Each row was made from one small tree. Brackets hold a mark, then the marks that hang from it, in alphabetical order. Every link used is in the known rows. Write each row's tree.
In the rows, zero is written as 128.
Known rows:
{vodidad lepup {vetu {tiza {dupo nabu} pebo}} vopi}: [115 191  29 144 123 133 137 131 220 157 144 156  71 169 109 156 134 171
 109 118 108]
{nabu {dupo {tiza deba vetu}}}: [104  86  82 137 121 117 136 158 141 152 149 148 134 114 117 161 113 177
 154 110 110]
{deba sakaben}: [117  98  81 148 134 125 121 130 147 110 150 152 140 116 114 153 125 177
 147 123 102]
{deba sakaben {tiza {dupo nabu} pebo {vetu {vodidad vopi}}}}: [100  83 101 174 121 105 109 163 179 127 172 155 145 159 113 156 137 171
 151 124 102]
{sakaben {deba {tiza dupo}}}: [112  62  77 146 105 117  96 119 114 107 175 142 144 106 111 156 122 168
 157 122 106]
{nabu {dupo {tiza {deba sakaben} pebo {vetu vodidad}}}}: [103  84  87 143 121 109 135 166 155 165 149 153 135 124 112 163 116 179
 150 112 119]
{vetu {tiza dupo}}: [115 118  51 150 131 133 114 117 152  98 152 156 113 146 119 164 126 162
 131 116 132]
{dupo nabu {tiza {deba sakaben} pebo {vetu vodidad}}}: [103  76 110 137 108  91 138 182 182 178 174 160 152 142 114 165 113 172
 148 116 100]
{vodidad lepup {vetu {tiza {deba sakaben} dupo}} vopi}: [117 190  22 162 116 137 131 124 201 145 154 156  91 156 114 161 137 172
 110 124 112]
{nabu dupo}: [112 110  71 125 128 130 130 139 142 137 132 142 112 110 114 151 118 181
 155 110 114]
{dupo {tiza deba pebo vetu}}: [101  78  92 145 115 100 132 157 169 169 178 167 151 133 107 165 111 160
 142 117 109]
{pebo {tiza {deba sakaben} {dupo nabu} {vetu vodidad}}}: [106  97  94 161 110 113 125 156 149 152 188 150 161 124 117 164 128 153
 155 126 131]
{deba sakaben tiza}: [112  74  88 162 116 129 110 142 122  83 158 149 156 117 116 151 129 181
 158 124 102]
{tiza {deba sakaben} {dupo nabu} pebo vetu}: [ 98  76 103 171 109  90 113 155 241 205 189 162 159 178 111 163 122 154
 145 118 118]
{nabu {dupo {tiza pebo {vetu vodidad}}}}: [103  94  86 131 134 112 138 161 151 155 140 152 117 121 111 160 116 177
 150 109 112]
{deba sakaben {tiza {vetu vodidad}}}: [107  94  92 173 127 120 110 154 126 100 170 159 159 114 118 158 135 177
 157 130  97]
{vetu {tiza deba pebo}}: [116 117  53 147 103 126 115 140 167 145 168 165 137 146 112 169 120 166
 131 117 152]
{vodidad lepup {vetu {tiza deba dupo pebo}} vopi}: [115 192  22 155 112 132 132 126 218 166 156 160  84 166 107 160 133 167
 107 121 120]
{pebo {tiza deba {dupo nabu}}}: [110  88  85 140  95 124 126 140 144 141 176 140 149 125 113 157 119 152
 155 118 136]
{vodidad lepup}: [116 134  62 123 124 127 122  93 168 126 152 150 104 101 107 148 124 159
 134 119  99]

Write each row's tree:
[106  85  88 170 114 118 121 145 145 143 189 152 169 124 115 164 126 149
 153 126 133] => {pebo {tiza {deba sakaben} dupo vetu}}
[103  75 110 121 126  98 143 174 180 164 159 157 132 144 112 156 109 168
 148 109  85] => {dupo nabu {tiza pebo vetu}}
[116 181  52 123 127 124 127 110 153 126 156 154  86 100 106 153 135 166
 128 128 101] => {vetu {vodidad lepup vopi}}
[102  67  97 155 118  99 131 161 169 162 177 166 161 136 109 166 113 165
 142 119 108] => {dupo {tiza {deba sakaben} pebo vetu}}
[111 139  76 141 130 125 132 144 125 135 176 155 133  97 110 159 131 154
 145 128 119] => {pebo {tiza {vetu {vodidad lepup vopi}}}}
[113 144  53 157 105 114 116 150 185 143 170 160 115 169 115 172 136 169
 122 122 149] => {vetu {tiza {deba sakaben} {dupo nabu} pebo} {vodidad vopi}}
[117 181  35 135 124 126 122 125 168 128 156 165  85 134 108 166 138 166
 111 123 138] => {vetu {tiza pebo} {vodidad lepup vopi}}
[113 107  64 141 122 122 117 135 186 128 152 157 111 168 114 162 123 162
 130 110 137] => {vetu {tiza {dupo nabu} pebo}}
[106 101  87 169 116 116 121 145 140 144 189 155 162 118 114 166 130 150
 151 129 137] => {pebo {tiza {deba sakaben} dupo {vetu vodidad}}}
[114 168  41 161 115 130 134 165 203 164 154 160 108 182 114 162 129 181
 122 122 120] => {vodidad {vetu {tiza {deba sakaben} {dupo nabu} pebo}} vopi}
[104  86  87 146 118 109 133 150 143 145 176 162 153 117 114 165 112 163
 146 120  98] => {dupo {tiza deba vetu}}
[104 131  82 168 114  97 119 165 199 200 193 174 155 142 106 168 130 165
 137 131 123] => {tiza {deba sakaben} pebo {vetu {vodidad vopi}}}
[100  58 107 175 121 107 108 158 183 126 170 154 156 160 114 154 131 169
 156 119 101] => {deba sakaben {tiza {dupo nabu} pebo vetu}}
[120 180  33 144 128 142 134 116 181 140 140 162  90 128 113 158 126 172
 121 121 111] => {vodidad lepup {vetu tiza}}
[114 141  54 162 115 129 130 154 199 166 150 164 120 169 115 164 121 176
 132 119 128] => {vodidad {vetu {tiza {deba sakaben} {dupo nabu} pebo}}}
[103  73  88 144 120 110 135 166 159 164 149 151 140 128 113 161 114 179
 152 110 117] => {nabu {dupo {tiza {deba sakaben} pebo vetu}}}
[106  98  96 136 110  99 140 168 166 155 175 152 143 126 120 162 119 172
 144 119  85] => {dupo nabu {tiza {deba sakaben} {vetu {vodidad lepup vopi}}}}
[102 110  93 171 116  99 115 145 198 173 188 158 150 145 120 166 129 158
 149 127 108] => {tiza {deba sakaben} {dupo nabu} {vetu vodidad}}
[109  65  81 154 113 112  96 127 121 119 183 147 151 108 113 159 123 165
 158 124 101] => {sakaben {deba {tiza dupo vetu}}}
[103  80  85 150 108 120 107 130 164 116 161 152 128 147 105 150 124 161
 151 116 116] => {deba {tiza dupo pebo}}
[118 167  37 152 104 121 117 132 175 141 171 165 111 138 110 172 138 169
 112 126 149] => {vetu {tiza {deba sakaben} pebo} {vodidad lepup vopi}}
[110  57  81 145 102 111  96 125 132 123 176 145 143 118 106 156 121 166
 154 120 113] => {sakaben {deba {tiza dupo pebo}}}
[ 98 124  78 179 115  91 110 133 234 196 194 168 136 163 104 168 136 149
 127 128 124] => {tiza {deba sakaben} dupo pebo {vetu {vodidad lepup vopi}}}
[103  97  87 152 116  97 132 155 173 163 178 166 144 131 107 167 121 164
 133 122 107] => {dupo {tiza {deba sakaben} pebo {vetu {vodidad lepup vopi}}}}
[114 168  43 136 120 118 119 123 194 131 155 157  76 158 111 164 139 161
 112 118 135] => {vetu {tiza {dupo nabu} pebo} {vodidad lepup vopi}}
[108  70 104 108 114 105 143 163 171 147 148 149 122 141 110 152 106 172
 147 106  93] => {dupo nabu {tiza pebo}}
